What can hang from each mark
pigo: luzap
muno: rutabo
gudek: muno vobe
luzap: pigo rutabo
rutabo: gupabav luzap muno
lukir: luzap vobe
burez: vobe
vobe: burez lukir
gupabav: rutabo

Every row comes from one small tree of marks. The marks that hang from a mark follow it in brackets, in alphabetical order. Every link used is in the known rows. Which tree was each row made from?
Known rows
gudek[muno[rutabo[gupabav luzap[pigo]]] vobe[burez]]: [-13  -9   7   2   8 -19 -14 -12   0   6  -2  14  -6  -1  -7   5   4 -13
 -10   3  -2   0 -12  -6]
vobe[burez lukir]: [  0  -3  18  -5   8  -7   7 -13   7  -2  15  26  -8   5  21  22  12   0
   4  -3   4  -3  -5  -5]
pigo[luzap]: [  4   5  13  -5  10   7   3   7   3   0  -1 -20 -12  -1  17  11  -4  -7
  10  -2   5  -7   9   2]
vobe[burez lukir[luzap[pigo rutabo[gupabav]]]]: [  9  -5  -5  -7  -9   0  -8 -19  -2   5   3  14  -3  -1  19  -8   8   4
   8   0   1   4 -11   0]
lukir[luzap]: [  9   9  16  -6  -2  12   6  17   1  -1   3  -8  -6  -2 -12  18  -4   0
  -2   1   2   7   2   1]
burez[vobe]: [  3   0  21   6  15   8   9   2  -1   0   2   5  -1   3   9  20  -2  -5
 -10  -3  -5  -1   9  -1]
gudek[vobe[lukir[luzap[pigo]]]]: [ 13   4   6 -22  -2 -19 -12   9  -4   5   1  18  -3  -6 -13  -2  -1  -8
  -1 -21   9   5   7  -5]
pigo[luzap[rutabo[gupabav muno]]]: [-25   0  -6  16  -1  12   3   5   8   2  -9 -27   3   4  20  -3  -3  -1
   0  17  -4 -12   5   8]
pigo[luzap[rutabo]]: [  3   5  -1   1  11   2  -1   0  -4   2  -6 -30  -5   0  35   4   2  -1
  11   9   6  -5   4   1]
burez[vobe[lukir[luzap[rutabo]]]]: [  8   1  -2  -1   3  -8  -1  -5  -7   3  -8  11  13   4  11   5   0   9
  -7 -11   1  -2   1  -3]
vobe[burez lukir[luzap]]: [ 10   0  18 -14  -3  -6   4  -6   3  -1   9  26   0  -1   0  18   6   3
   3  -3   6   0  -7  -4]
vobe[lukir[luzap[pigo rutabo]]]: [ 16   5 -17 -12  -5 -10  -9  -5  -4   0   0  -5  -1  -1   9  -9   0   5
  12  -5   6   6  -1   0]
gudek[vobe[lukir]]: [ -5   1  14  -7  12 -17  -1   7   3   3  10  21  -6   4   8  18   3  -9
  -6 -11   8  -1   6  -5]
muno[rutabo[gupabav luzap]]: [-18  -4   2  16   5  18   8   6   6  -8  -5 -15 -17   9 -14   7  -3  -9
   0   2  -3  -1   0   4]
gudek[muno vobe[lukir[luzap]]]: [  2   7  17 -18   2 -31 -15  12   2   6   6  20   9  -1 -12  26  -4  -1
 -14  -4  10   3   1  -9]
gupabav[rutabo]: [-10   4  11   3   8  14  11   3   3  -6  11 -14 -13   6   6  30   2   3
 -12   7  -1   3  13  -3]
luzap[pigo rutabo]: [  8   5 -10   2  10   1  -3  -5  -5   0   4 -19 -10   1  26  -3   3   2
  10  12   0   6   2   0]
rutabo[gupabav luzap[pigo]]: [  0  -3  -6  14   6  17   8  -4   6  -5   0 -28 -16   0  -2  -8   2 -18
  -1 -13  -8   2   1   4]
burez[vobe[lukir[luzap[pigo]]]]: [ 18   0   4 -13  -1  -7  -4  -6  -3   0  -3  17   3  -3  -5  -4  -6  -3
  -1 -28  -1   1   9  -2]
muno[rutabo[gupabav luzap[pigo]]]: [-10  -5  -7   9   2  13   2  -2   4  -8  -6 -18 -21   5 -15 -10  -3 -14
   7  -8  -4   2   2   5]
lukir[luzap[pigo] vobe]: [ 22   6   5 -16  -2   3  -1  18  -7   0  10   1  -1  -9 -33 -14 -16  -2
  10  -3   5   7   6   0]

Write each row's tree
[-19   0 -13  16  -3  10   3   0   6   0   0 -17  -3   5  11  -9  -2   0
  -1  16 -11   0   4   8] => luzap[pigo rutabo[gupabav muno]]
[ 15   0   6  -6   3  -2   1   4 -14   4   8  14  13  -6  -7  -1  -1  10
   6  22   7   5 -13  -4] => lukir[luzap[rutabo] vobe[burez]]
[-27  -3   2  27   1  18  17  11  16  -8  -4 -23  -1   3 -17   4   1 -12
 -11   0 -13  -9   3   5] => rutabo[gupabav luzap muno]
[ -7   1  -8  13   3   5   9   6   8 -10  -4 -23  -2  -4 -16 -10   1 -10
   1  -5  -9  -7   4   1] => rutabo[luzap[pigo] muno]
[-23  -1  -2   7  -9  -9  -5  15   4   7  -7  15  14   4  -8   1   0   5
 -19   3   2  -4   1   1] => gudek[vobe[lukir[luzap[rutabo[gupabav muno]]]]]
[ 18   0 -11  -6   0 -11 -10 -12 -10   3  -8   8   9  -1  11 -12  -1   6
   2 -16   0   2   2  -3] => burez[vobe[lukir[luzap[pigo rutabo]]]]
[-20   1  -9  10 -15   4   2   7  10  -2  -3  -1  11   8  -6   0  -1  10
  -6   6  -3  -3  -1   6] => vobe[lukir[luzap[rutabo[gupabav muno]]]]
[ 18  -2  -8 -12  -4 -14  -8 -21  -5   3   3  14   1  -5  19  -5  10   8
  12  -2   5   3 -12  -4] => vobe[burez lukir[luzap[pigo rutabo]]]
[-18  -4  -9  22  -2  16  10   4  14  -7  -5 -24  -4   0 -18 -12   0 -14
  -5  -3 -13  -7   4   6] => rutabo[gupabav luzap[pigo] muno]
[  0  -1 -14   2  -6 -12  -6  -8  -3   1 -13  13  20  -2  -3 -17  -3  10
  -5 -10  -5  -6   3   1] => burez[vobe[lukir[luzap[pigo rutabo[muno]]]]]
[-16  -2 -13  14   2  10  11  -3   7 -11  -4 -26   0  -3 -18  -2   3  -4
 -14  -1 -10  -8  11  -1] => gupabav[rutabo[luzap[pigo] muno]]
[  7  -2  -3  -4  -7  -6  -3   2  -9   3   2  16  18 -10 -21 -20  -4  11
   8  21   1  -2  -9   0] => lukir[luzap[pigo rutabo[muno]] vobe[burez]]
[-20  -8   7   4 -10 -13  -5   1   2  10  -6  32  16   1  -1   3   9   3
 -17   9   2  -6 -10  -1] => gudek[vobe[burez lukir[luzap[rutabo[gupabav muno]]]]]
[ -8   1  -1  10   6  13   0   1   1   4  -6 -30  -9   5  36   2   0  -4
   6  11   1  -4   2   6] => pigo[luzap[rutabo[gupabav]]]
[-13  -5   6   9  -9  10   7   8  -3   3   3  17  18  -2 -23  -7  -5  11
  -6  26  -3  -2 -10   3] => lukir[luzap[rutabo[gupabav muno]] vobe[burez]]
[ 18   0   8 -19  -7  -9  -4 -13   1   0   7  25  -5  -6   2   2   6   1
  11 -12   5   3  -4  -3] => vobe[burez lukir[luzap[pigo]]]
[  5  -4  10   3  -2  11   3   4  -8   6   7  12   9  -2  -8  -4  -2   6
   1  21   3   4 -14   0] => lukir[luzap[rutabo[gupabav]] vobe[burez]]
[  8   0   3  -7  -2 -10  -2 -12  -3   2   2  16   5   0  18  10  13  11
   7   6   6   1 -12  -6] => vobe[burez lukir[luzap[rutabo]]]
[ -9   0  -2   7  -4 -11   1   0   0   0 -12  15  25   3  -2  -1  -1  11
 -10  -1  -4  -8   1  -1] => burez[vobe[lukir[luzap[rutabo[muno]]]]]
[ 25   0  12 -18  -1   0   0   2  -9   2  11  21   1 -13 -25 -10  -7   1
  11   3   5   5  -4  -3] => lukir[luzap[pigo] vobe[burez]]
[ -1  -4   0   8  -3   4  -1  -4  -2   5  -9  10   9   7  10   3  -1   5
 -12 -10  -3  -1   0   2] => burez[vobe[lukir[luzap[rutabo[gupabav]]]]]
[ -1   0  -9  10   2  12  -1  -5   0   2   3 -21 -15   4  24  -6   2  -2
   6  11  -6   7   1   6] => luzap[pigo rutabo[gupabav]]
[ 16   5   0 -18  -6  -6  -3   0   2  -2   6   4  -7  -3  -8  -2  -4  -2
   9 -19   5   5   5  -1] => vobe[lukir[luzap[pigo]]]
[  6   1 -16  -5 -10   3  -7  -5   0   2   1  -5  -5   3   9 -12   0   3
   7  -6   1   6  -1   4] => vobe[lukir[luzap[pigo rutabo[gupabav]]]]
[  3  -1  -8   1   9   1  -1  -2  -2  -9  -6 -15 -18   2 -13  -6  -3  -8
  12  -8   1   2   1   1] => muno[rutabo[luzap[pigo]]]
[ -1   4 -20  -5 -12 -11  -6   1   2  -2  -3   1   9  -1  -3 -12  -1  10
   7   1   1  -2   1   2] => vobe[lukir[luzap[pigo rutabo[muno]]]]
[ -1  -1 -10   7   9  12   8  -7   1  -8  -1 -30 -11  -3  -3   3   4  -8
  -7 -10  -5   0   8  -3] => gupabav[rutabo[luzap[pigo]]]
[ 13   7  -1  -4   2   3   1  18 -12   1   5  -5  10  -2 -17  -5  -9   8
   5  15   6   7  -2  -2] => lukir[luzap[rutabo] vobe]
